Each row was made from one walk, in order. Every step used is in the known rows, and no mark comes twice. Write each row's walk.
(in the rows, 128 means zero)
Known rows:
sege/durazan: [155 116 140 131 121 108 121 228 128  90 137 139 144 114 115 128 158 133
 120]
zafel/zozel/durazan/sege/bemi: [118 124 123 150 130 130 164   6 145 107 107 137 139 144 137 151 109 142
 111]
bemi/sege/zafel: [139 138 126 107 112 124 109 152 137 143  98 142 121 122 132 111 113 152
 140]
sege/bemi/zafel: [146 122 133 130 146 132 112 153 129 129 102 150 112 137 126  96 111 122
 136]
bemi/durazan: [133 135 141 117 106  96 120 193 121 129 144 126 171 110 114 123 129 153
 122]
zafel/zozel/durazan: [120 120 120 125 104 133 151  62 115 107 158 107 130 137 147 146 169 135
 128]
durazan/zozel/pino: [143 123 134 120 134 104 109 195 143 145 154 140 145  81 117 115 150  90
 127]
sege/durazan/bemi/zafel/zozel/pino: [124 126 138 153 147 152 108 225 138 134 148 122 121 131 109  84 128  77
 123]
sege/bemi/durazan/zozel: [141 127 138 101 125  80 134 204 133 145 157 130 175  84 118 120 123 136
 129]
zozel/durazan/sege/zafel: [116 131 129 135 127 143 138  44 111 135  80 154 126 138 152 129 127 135
 122]
zafel/zozel/durazan/bemi: [107 131 122 119 139 135 147  58 118 113 146  93 128 146 133 162 130 128
 128]
durazan/bemi/sege/zafel: [129 145 128 103 133 127 112 143 137 146  95 129 117 129 126 121  92 149
 141]
zafel/zozel: [117 125 130 138 117 144 109 128 133 116 159 116 147 130 135 112 147 138
 120]
pino/zozel: [156 121 126 125 125 105 118 132 130 112 110 142 116 107 111 189 120 155
 134]
pino/zozel/durazan: [153 115 117 115 112 101 158  63 113 104 118 127 105 119 127 208 147 150
 139]
zafel/zozel/pino: [122 127 135 150 124 143 104 152 151 130 152 124 139 113 118 105 137 100
 119]
durazan/bemi/zafel/zozel/pino: [115 132 134 148 149 156 101 176 138 146 143 123 119 133 116  86 120  84
 126]
sege/zafel/zozel: [109 132 137 136 123 167 104 128 130 134 128 128 135 130 144  93 130 131
 129]
bemi/durazan/sege/zafel/zozel/pino: [104 139 141 157 124 153 111 153 144 156 127 137 150 120 121  85 110 103
 113]
sege/bemi/durazan/zozel/pino: [144 129 140 118 131  91 123 213 151 154 150 135 161  77 104 113 119  99
 127]
durazan/zozel: [142 119 129 103 129  96 113 181 122 135 160 133 155  90 134 121 164 123
 131]
pino/zozel/durazan/bemi: [132 129 119 112 146 109 153  61 115 111 114 109 107 132 117 211 112 141
 137]

Write each row's walk:
[154 118 140 127 134  99 117 252 144 132 158 141 147  78 108 111 159  84
 124]  sege/durazan/zozel/pino
[123 118 120 129 112 143 146  93 103 120 154 114 112 150 149 116 168 121
 134]  bemi/zafel/zozel/durazan
[145 134 108  96 117  87 159 104 133 119 126 105 105 134 112 197 106 164
 142]  pino/zozel/durazan/bemi/sege
[119 123 131 142 127 159 104 170 118 133 153 124 125 147 139  76 146 120
 128]  bemi/zafel/zozel
[125 129 125 137 129 137 143  44 114 134  70 157 111 134 143 156 117 142
 126]  pino/zozel/durazan/sege/zafel
[134 130 138 125 153 115 122 191 126 100 129 118 139 127 108 148 122 127
 122]  sege/durazan/bemi
[ 97 134 133 154 127 170 110  94 128 139 118 138 141 142 149  92 122 133
 115]  durazan/sege/zafel/zozel
[126 125 133 151 132 155  98 186 139 144 148 132 122 127 121  78 138  86
 125]  bemi/zafel/zozel/pino
[138 140 119 100 127 117 139 107 129 140  87 125  95 130 123 167  91 154
 149]  pino/zozel/durazan/bemi/sege/zafel
[116 136 127 125 109 151 110 147 140 139 134 122 129 134 138  93 122 146
 133]  bemi/sege/zafel/zozel
[129 123 124 142 133 114 164  11 142 106  91 146 137 137 133 162 110 146
 113]  zozel/durazan/sege/bemi
[121 122 119 142 117 118 157  25 112 111 115 141 140 143 145 156 151 142
 109]  zozel/durazan/sege
[144 120 122 145 146 125 151  83 122 128  84 158  96 148 127 140 103 130
 130]  pino/zozel/durazan/sege/bemi/zafel
[128 128 124 117 152 132 133 127  98 133 120 123 102 154 133 124 131 113
 140]  zozel/durazan/bemi/zafel
[105 123 118 152 114 136 159  23 115 113 133 130 144 152 150 143 153 140
 106]  zafel/zozel/durazan/sege
[137 125 121 118 154 126 136 126 101 130 110 125  87 150 124 153 120 119
 144]  pino/zozel/durazan/bemi/zafel
[115 141 131 135 134 150 108 158 157 153 128 118 123 123 115 100  99 104
 130]  durazan/bemi/sege/zafel/zozel/pino
[137 136 111  96 114  91 152 101 132 118 135 102 120 138 120 169 118 158
 137]  zozel/durazan/bemi/sege
[116 126 133 142 147 157 112 209 117 125 153 115 123 153 126  87 130 110
 126]  sege/durazan/bemi/zafel/zozel
[107 141 127 123 125 154 112 135 139 142 131 112 128 140 133 101 104 143
 133]  durazan/bemi/sege/zafel/zozel
[120 127 117 115  97 139 152  73 121 126 139 112 116 140 149 130 148 142
 138]  bemi/sege/zafel/zozel/durazan
